Each row comes from the steps of one path. Every step used is in the known rows, and no mark comes twice. Write the path behind each row, first mark first.
Known rows:
vafe getot dadiz dozat: -0.90  0.40  -0.31  0.21  -1.07  -6.21  -1.74  -0.83  -1.46  1.09  -0.45  2.94  0.97  -3.55  2.44  0.10  -3.06  -2.18  3.17  -1.86  0.09  -6.71  -2.68
mumu tizo dadiz: 0.21  -1.76  -2.74  -1.56  2.10  0.61  -2.21  -0.42  -1.68  3.43  1.81  0.12  3.10  -0.23  2.39  0.20  -1.63  -0.15  2.46  -2.59  1.77  0.41  -3.30
dozat mumu tizo dadiz firu: -1.89  -1.22  0.41  -2.26  2.28  0.30  0.18  -1.71  -2.54  1.25  -0.13  0.76  3.14  -1.34  2.31  -2.46  -0.90  -0.95  2.55  -1.26  0.79  3.50  -3.94
firu dadiz: -0.81  -0.59  0.08  -0.56  -1.69  2.91  -0.21  -0.55  -7.76  5.74  0.35  2.82  2.12  -1.12  -0.01  -1.54  0.44  -1.58  3.09  -4.72  0.41  -2.48  -2.78
mumu dozat vafe getot dadiz: -0.65  -1.05  -1.45  1.13  -0.72  -1.79  -2.67  -1.49  -0.22  3.46  1.01  1.59  2.61  -3.95  1.00  -1.26  -3.78  -0.27  2.74  -0.83  0.26  -1.44  -2.76
vafe getot dadiz: 0.23  -1.07  -1.75  -0.48  -1.16  -0.49  -2.19  -1.65  -2.41  2.16  2.25  2.20  1.85  -1.19  0.62  -1.06  -4.08  -0.78  2.43  -1.92  1.11  -2.26  -2.52
getot dadiz dozat mumu tizo: -1.58  -0.84  1.23  -0.35  -0.31  -3.10  -0.79  -0.39  0.07  2.76  -1.51  1.97  1.89  -3.06  2.18  -2.32  0.31  -4.80  1.74  -2.89  0.94  -3.39  -3.75
dadiz dozat mumu: -2.55  0.54  3.06  0.18  -1.82  -4.02  -0.34  -1.48  -0.34  2.64  -1.71  4.24  1.33  -3.39  1.10  -3.17  0.05  -3.01  2.27  -3.12  -1.47  -6.16  -3.39
firu dadiz getot vafe: 0.45  0.43  -0.33  0.95  2.24  0.04  -0.68  -1.23  -4.00  1.97  -1.90  3.83  -0.92  -2.39  0.01  0.85  -2.00  -2.85  2.16  -3.90  0.66  -4.11  0.24
getot vafe dozat: -1.85  -0.18  0.79  1.28  -1.14  -2.08  -1.45  -0.86  1.13  3.42  0.96  3.05  1.55  -3.45  -4.56  -0.49  -1.06  -1.67  0.36  -2.44  -1.70  -3.18  -2.07
mumu dozat vafe getot dadiz firu: -1.88  -0.65  0.78  -0.53  0.66  -2.06  -0.24  -2.10  -1.67  0.59  -0.46  1.76  2.62  -4.43  1.54  -2.39  -2.92  -0.56  2.96  -0.19  -0.04  1.96  -3.11
firu dadiz getot: 0.75  0.48  0.03  -2.17  -2.21  -0.55  -0.51  -0.34  -7.52  1.00  -1.56  3.53  -2.62  -2.08  2.16  1.16  0.26  -1.57  3.53  -5.51  1.45  -5.41  -1.20
getot vafe: -0.38  -0.12  -0.23  1.46  3.37  -1.13  -0.72  -1.87  -0.61  2.28  0.10  3.61  1.67  -3.41  -1.51  -0.63  -4.03  -2.14  1.19  -3.03  -0.44  -2.90  -0.55
mumu dozat: 0.11  0.25  2.22  0.61  -2.37  -4.54  -1.01  -0.10  1.39  1.23  -1.08  4.85  2.25  -5.37  1.34  -0.72  0.21  -0.82  3.67  -3.37  -1.80  -4.36  -1.33
vafe dozat dadiz getot: 0.07  0.37  -0.04  -3.77  -3.95  -3.62  -0.80  -0.66  -5.60  0.57  -1.33  1.87  -5.25  -1.52  1.44  2.26  -0.07  -1.79  2.03  -4.07  1.10  -5.82  -2.10
dadiz getot vafe dozat mumu: -2.44  0.04  2.80  0.83  -2.51  -1.05  -0.98  -1.57  1.24  3.39  -0.98  3.85  0.75  -2.18  -2.70  -2.80  0.85  -2.81  0.85  -2.71  -1.72  -3.91  -2.51
mumu dozat dadiz firu: -1.75  -0.20  2.14  -2.69  -0.89  -2.65  1.39  -1.70  -4.68  1.00  -1.88  1.97  0.17  -2.45  2.35  -1.56  -0.44  -1.89  2.90  -1.53  -0.29  0.55  -3.18
vafe getot: 1.21  0.00  0.25  0.14  -1.23  -1.40  -1.75  -0.87  0.42  1.70  1.63  4.37  3.19  -2.47  -0.20  -2.73  -3.11  -0.48  2.42  -4.28  -0.84  -2.75  -2.37
firu dadiz getot vafe dozat mumu tizo: -1.30  -0.89  1.66  0.24  -1.22  0.26  -0.86  0.07  -0.03  4.17  -1.73  2.35  1.59  -2.01  -0.62  -2.40  2.39  -4.97  1.13  -3.70  0.47  -1.90  -3.05
firu dadiz dozat: -1.55  0.75  1.03  0.23  -1.48  -3.84  -0.34  -0.07  -5.22  3.76  -1.80  3.48  1.12  -3.47  1.94  -0.26  0.17  -2.73  3.48  -3.85  -0.36  -6.86  -2.91

Write each row's path:
-0.86  -0.07  -0.93  -0.47  1.13  -5.42  -1.73  0.01  -1.00  2.08  -0.73  1.51  1.74  -2.94  3.62  0.99  -1.22  -1.69  3.04  -2.41  0.54  -4.92  -3.29 => mumu tizo dadiz dozat
-1.16  -0.75  1.71  -0.04  -0.73  -1.39  -0.95  -0.17  1.64  2.74  -1.45  2.47  1.15  -2.85  -0.57  -2.19  1.34  -4.64  0.74  -3.52  0.27  -2.45  -2.90 => dadiz getot vafe dozat mumu tizo
-2.93  -0.37  3.00  -0.14  -4.13  -0.95  -0.88  -1.40  0.63  4.21  0.32  3.53  1.86  -2.22  -2.72  -3.79  1.34  -2.01  1.09  -3.00  -1.98  -3.38  -3.95 => vafe dozat mumu
-0.33  -0.36  0.78  -1.84  -3.15  -2.82  -0.37  -0.72  -3.78  3.90  -1.32  1.99  -0.64  -1.39  2.39  -0.03  0.19  -2.25  2.76  -2.66  -0.33  -3.53  -2.73 => mumu dozat dadiz
-1.38  -0.50  1.93  -0.33  -0.26  -3.41  -0.52  -0.17  0.69  2.67  -1.73  2.60  2.10  -3.67  1.86  -2.69  0.78  -4.66  1.64  -3.72  0.40  -3.76  -3.70 => dadiz dozat mumu tizo
-0.82  -1.19  -2.11  0.47  -0.11  -0.80  -2.50  -1.88  -1.61  3.60  1.82  1.05  2.16  -3.33  0.51  -1.30  -4.81  -0.14  2.11  -1.11  0.87  -1.19  -3.09 => dozat vafe getot dadiz
-2.10  -0.83  0.09  -1.17  1.18  -1.20  -0.11  -2.51  -3.08  0.78  0.33  1.23  2.12  -3.94  1.12  -2.43  -3.83  -0.38  2.47  -0.44  0.50  2.16  -3.42 => dozat vafe getot dadiz firu
-2.13  -0.81  0.38  -2.50  0.84  -1.44  0.70  -2.50  -5.17  -0.39  0.41  1.58  0.81  -2.90  1.24  -1.40  -3.15  -0.90  2.53  -0.98  1.05  0.99  -3.03 => getot dadiz firu
-0.73  0.36  0.17  1.83  0.16  -4.33  -2.23  -0.92  2.06  3.42  -0.14  2.89  3.29  -6.32  0.57  -2.57  -3.70  -0.24  2.21  -2.82  -1.46  -3.48  -3.25 => dadiz dozat vafe getot
-0.99  -1.78  -1.52  0.00  1.75  1.56  -2.38  -0.72  0.72  5.12  0.98  0.31  3.78  0.46  0.51  -1.12  -0.22  -1.40  1.66  -1.59  0.68  0.94  -3.51 => getot vafe dozat mumu tizo dadiz
0.93  -0.34  -1.23  -2.65  0.01  -1.47  -1.79  -0.49  -2.65  0.06  -0.97  1.77  -1.77  -1.21  3.71  1.40  -0.38  -0.91  2.93  -3.81  2.02  -3.25  -1.82 => dozat mumu tizo dadiz getot
0.45  -0.37  -0.93  -2.40  -1.05  -1.76  -2.07  -0.24  -1.82  0.50  -0.79  1.60  -1.67  -1.16  2.54  1.45  0.41  -1.01  2.59  -3.51  1.54  -3.19  -2.12 => vafe dozat mumu tizo dadiz getot
-2.81  0.08  1.96  0.07  -1.89  -3.48  -0.72  -1.79  -1.28  2.86  -1.35  3.24  0.96  -2.53  1.51  -2.64  -0.55  -3.21  2.41  -1.97  -0.61  -5.81  -3.46 => getot dadiz dozat mumu
-1.15  0.27  0.70  0.53  -1.56  -3.06  -1.54  -0.67  0.56  1.71  -0.15  3.33  -0.62  -3.61  -3.50  0.74  -0.66  -1.72  0.77  -2.98  -1.12  -4.42  -1.32 => dadiz getot vafe dozat
0.78  0.40  -0.47  -4.06  -2.30  -3.35  -0.38  -1.02  -6.71  -0.12  -1.60  2.19  -5.35  -1.57  3.13  2.20  -1.14  -1.74  2.48  -4.48  1.75  -5.94  -1.55 => dozat dadiz getot
-1.57  -0.64  1.74  -0.12  -0.63  -1.73  -0.36  0.09  -1.12  3.93  -2.02  2.50  2.40  -2.71  1.83  -2.96  1.73  -5.01  1.95  -3.88  0.52  -3.26  -3.83 => firu dadiz dozat mumu tizo
0.69  0.50  -0.09  0.25  1.55  -2.77  -0.74  -1.30  -1.94  1.03  -2.68  3.30  -2.20  -2.56  1.17  1.52  -2.25  -3.15  1.98  -2.95  0.26  -4.62  0.22 => mumu dozat dadiz getot vafe
-2.87  -0.41  -1.42  0.99  2.74  -5.08  -2.04  -0.90  0.11  4.85  -1.00  -0.34  2.28  -7.46  2.26  -0.05  -2.86  -0.03  2.03  -1.39  -0.11  -2.62  -4.18 => mumu tizo dadiz dozat vafe
-2.94  -0.27  2.83  1.30  -2.20  -0.48  -0.91  -1.70  1.71  4.52  -0.25  3.69  2.25  -2.10  -3.49  -3.68  0.61  -2.80  0.60  -2.41  -2.13  -2.92  -3.06 => getot vafe dozat mumu
-1.77  -0.74  0.03  -2.71  -4.17  -1.62  -0.61  -0.99  -5.01  5.09  0.68  0.60  -1.55  -0.17  -1.01  0.03  0.03  -2.02  0.99  -2.61  -0.06  -3.12  -4.05 => vafe dozat dadiz
